In the rows, zero is written as 128.
Known rows, with every step that occurs:
j > z > h > g > r: [159 122 128 141 125 140 136 160 159 122 155 102 157 130 115 152 158 125
 130 152 146 108 132 131 113  88]
n > z > h > s > r: [130 117 137 138 104 128 137 132 142 138 127 121 161 143 119 151 153 124
 145 114 153 134 134 131 136 145]
n > z > j > g > r: [167 147 120 124  92 140 150  81 149 142 159 155 162 152 126 122 166 121
 131 148 112  66 132 123  93 129]
h > s > c: [121 132 119 133 107 123 121 187 112 131 110 124 123 124 122 146 154 125
 132  91 138 130 133 147 121 148]
c > g: [126 122 117 122 129 128 130 156 111 127 117 145 108 123 126 126 128 129
 123 102 135 120 133 131 118 155]
j > g > r > z > h > s: [147 126 162 127  73 134 137 105 131 134 121 159 135 120 116 131 146 131
 132  87 147 101 135 138 113 100]
g > n: [136 142 121 134 110 126 128 173 104 131 123 144 133 119 138 126 128 127
 120 145 114 138 126 139 127 130]
r > z > h > s > c: [124 111 146 134  74 124 119 166 155 123  95 140 128 110 111 160 163 126
 130  60 162 137 135 136 123 130]
n > z > h > s: [123 118 132 128 110 121 132 116 139 149 125 161 147 122 120 154 145 127
 141 116 159 129 134 121 128 163]
t > n > z > h > g: [130 101 121 121 124 117 136 159 169 150 138 143 142 141 126 144 119 139
 137 138 181 138 131 120 114 174]
h > s > r > z > j > g: [136 121 162 127  38 137 141  42 116 125 102 128 149 151 124 114 162 125
 142  89 105  99 135 156 121  83]
j > g: [125 138 134 124 103 127 139 110 117 131 131 146 145 137 140 111 127 133
 126 119 123 107 131 129 122 127]
r > z: [136 119 147 127 113 131 131  93 148 106 104 133 122 117 120 127 137 132
 128 121 126 129 129 134 126 107]
g > r > z > h > s: [152 114 154 130 101 135 127 120 142 132 115 136 119 110 105 149 148 125
 135  97 151 122 132 136 121  96]
h > s > c > g > r > z: [155 123 122 127  98 132 130 196 113 110  94 135  92 111 102 146 174 127
 125  71 140 104 136 157  99 134]
h > z: [127 133 134 129 160 128 121 142 153 116 130  92 150 128 133 134 119 127
 129 138 137 117 128 125 127 105]
h > s > r > z: [138 117 156 135  94 133 132  92 118 110  95 107 127 134 114 129 147 131
 141 107 124 133 132 157 138  95]
r > z > j > g: [142 124 152 118  53 134 138  47 148 123 115 163 145 136 131 113 147 125
 128 104 110  90 133 132 109 101]
g > r: [156 137 122 130 143 136 131 146 127 128 148 112 124 130 120 131 141 124
 127 144 125 111 126 130 115 110]
n > z > h > s > c: [123 121 116 136 102 120 128 187 157 141 122 153 150 123 118 168 169 124
 136  91 170 127 135 125 117 174]
s > r > z > h > g: [140  97 158 136 108 137 137 151 167 103 125  89 166 141 109 144 146 129
 133 112 150 155 134 143 130  99]
g > r > z > h: [161 117 151 131 111 137 130 137 172 119 132 125 126 117 109 145 149 124
 125 112 148 124 129 121 118  91]
n > z > j > g > c: [146 139 114 131  98 121 146  91 132 154 146 166 169 156 123 121 165 133
 137 126 110  45 133 127 100 119]
r > z > j: [147 116 144 123  82 135 127  57 158 121 109 138 126 124 118 129 153 121
 129 111 117 111 130 131 118 100]
s > h > z > j: [146 112 145 120 135 134 122 103 163 140 137 123 167 156 139 137 154 114
 133 132 129  93 126 126 118 107]
r > z > h: [132 107 154 128  97 129 126 113 171 120 113 144 130 112 118 144 138 130
 127  96 150 137 131 119 129 109]
t > n > z > h > s: [121 112 126 121  98 111 130 126 139 168 115 167 111 129 129 144 123 137
 144 113 177 123 130 120 123 171]
z > j > g > r: [159 140 128 123  82 141 140 103 130 142 156 136 142 149 130 116 155 118
 127 125 108  72 131 128 100 103]
h > z > j: [132 129 131 127 129 131 119 111 163 126 133  94 154 135 132 136 136 115
 132 125 126 101 129 122 116  99]
t > n > z > h: [128 113 121 123 108 115 132 135 171 157 128 162 118 134 133 141 119 136
 136 126 176 125 128 103 121 165]
j > z: [135 136 125 136 108 130 132  99 138 119 122 123 131 126 134 129 144 130
 130 146 118 100 128 129 128  94]

Rows:
[128 140 131 130  65 122 141 154 105 160 126 197 165 123 143 135 136 133
 131 122 139 113 134 135 121 167] -> j > g > n > z > h > s
[127 126 102 128 116 125 127 222 126 117 114 133 110 124 124 140 150 125
 117  76 142 118 135 133 108 164] -> s > c > g
[170 117 128 119  90 141 133 106 138 119 118 140 101 123 107 131 162 118
 124 101 119  86 133 133  96 107] -> c > g > r > z > j
[135 114 124 147 131 123 132 162 140 133 142 115 164 131 111 150 155 138
 136 129 143  84 133 136 119  74] -> j > z > h > g > c
[134 127 115 122 124 115 137 113 148 144 124 152 107 140 134 125 117 141
 136 150 149 115 126 118 118 162] -> t > n > z
[160 111 138 123 111 136 134 157 152 119 120 144 104 111 104 143 152 124
 120  87 154 111 133 123 108 118] -> c > g > r > z > h
[186  94 153 118 120 149 138  95 152 124 140 136 154 154 111 138 179 120
 130 141 121  96 130 154  99 104] -> s > h > g > r > z > j
[151 147 132 127 114 138 142 135 120 131 153 135 144 141 130 114 137 129
 124 137 120  90 130 131 109 109] -> j > g > r
[114 113 141 128  96 123 121 132 120 154 119 144 131 118 124 148 130 126
 137  90 154 137 132 128 134 137] -> z > h > s
[128 122 144 148  75 132 131 119 133 131 119  97 150 136 128 146 158 125
 143 109 139 117 131 138 142  78] -> j > z > h > s > r
[135 133 107 126 104 124 130 201  82 129 113 159 108 114 137 125 126 129
 114 119 121 126 130 140 118 154] -> c > g > n
[154 146 133 125 113 140 133 111 156 126 159 100 168 148 133 122 144 117
 129 135 115  65 131 126  97  82] -> h > z > j > g > r
[151 113 133 132 145 138 132 188 150 132 163 105 154 132 112 149 140 123
 129 132 156 135 132 130 112 123] -> z > h > g > r
[149 138 144 125  34 134 137  91 121 129 113 173 148 126 140 110 147 127
 119 118  94  99 130 143 110 101] -> r > z > j > g > n
[170 123 139 127  92 142 132  77 157 120 130 125 123 129 109 132 161 117
 129 129 111  95 128 132 107  85] -> g > r > z > j
[138 153 130 128  81 131 128 135 125 136 136 129 174 136 155 118 133 120
 122 137 104  91 129 136 108  97] -> h > z > j > g > n
[113 111 115 129  87 120 119 231 118 143 105 152 117 115 119 158 151 122
 126  41 170 131 139 131 116 173] -> z > h > s > c > g
[140 135 119 134 105 122 132 176 145 143 135 168 155 120 134 147 140 126
 123 148 140 137 128 114 124 158] -> g > n > z > h
[146 134 111 131 136 128 143 177 118 126 138 145 164 129 130 138 135 134
 126 183 123 138 131 147 115 169] -> h > g > n > z
[145 148 111 132 120 126 138 155 119 131 129 159 150 124 136 132 139 131
 124 169 116 126 127 131 120 155] -> g > n > z
[128 136 139 122  98 133 130  87 155 131 140 115 170 145 143 122 136 120
 130 121 119  82 131 122 108  97] -> h > z > j > g
[143 154 119 130  90 124 148 137 110 135 133 180 162 133 148 115 138 135
 121 159 113 106 130 135 114 157] -> j > g > n > z
[152 141 107 132  87 130 135 126 130 145 136 164 151 131 134 136 157 120
 124 161 105 108 127 128 111 146] -> g > n > z > j
[146 127 143 128  75 126 138  64 131 138 119 155 150 140 116 114 158 136
 132  97 102  54 132 137 105  69] -> r > z > j > g > c
[167 114 122 124 114 134 142 142 125 150 144 175 187 158 136 140 170 121
 128 173 116 112 129 149 107 167] -> s > h > g > n > z > j
[160 140 149 124  98 139 143 101 137 111 130 140 135 131 122 113 146 134
 125 127 118  92 131 139 108  87] -> j > g > r > z
[167 116 143 128 145 140 137 141 142 102 134 103 138 127 103 134 145 132
 127 149 127 125 132 153 108 102] -> h > g > r > z
[161 119 126 126 146 129 145 179 118 137 139 176 178 150 136 137 156 132
 126 184 128 128 128 152 115 176] -> s > h > g > n > z
[161 115 123 131 152 134 142 171 170 131 166 121 169 137 107 155 154 125
 132 152 157 122 134 124 106 148] -> n > z > h > g > r
[148 109 144 123 101 132 129 144 123 130 104 154  98 105 102 147 151 127
 131  71 158 115 136 137 111 125] -> c > g > r > z > h > s
[167 139 116 116  73 129 148  83 148 159 149 159 126 161 136 113 146 131
 136 149 130  61 129 119  89 137] -> t > n > z > j > g > r
[154 129 147 137  65 132 143  80 130 124 124 117 166 163 116 112 169 133
 137 102  96  60 133 145 114  52] -> s > r > z > j > g > c
[151 116 134 127 133 132 134 193  97 137 132 154 164 145 140 129 141 130
 122 159 122 137 127 159 123 152] -> s > h > g > n
[135 111 118 138 161 118 139 176 151 146 154 135 181 138 104 152 153 137
 138 134 157 106 135 128 113 141] -> n > z > h > g > c
[140 146 124 126  46 132 134 125 106 148 131 164 149 136 150 112 140 121
 120 127  94  98 129 136 111 121] -> z > j > g > n
[145 144  87 133 108 121 138 252 118 120 116 168 125 119 131 146 165 128
 113 121 130 117 133 138 101 194] -> s > c > g > n > z
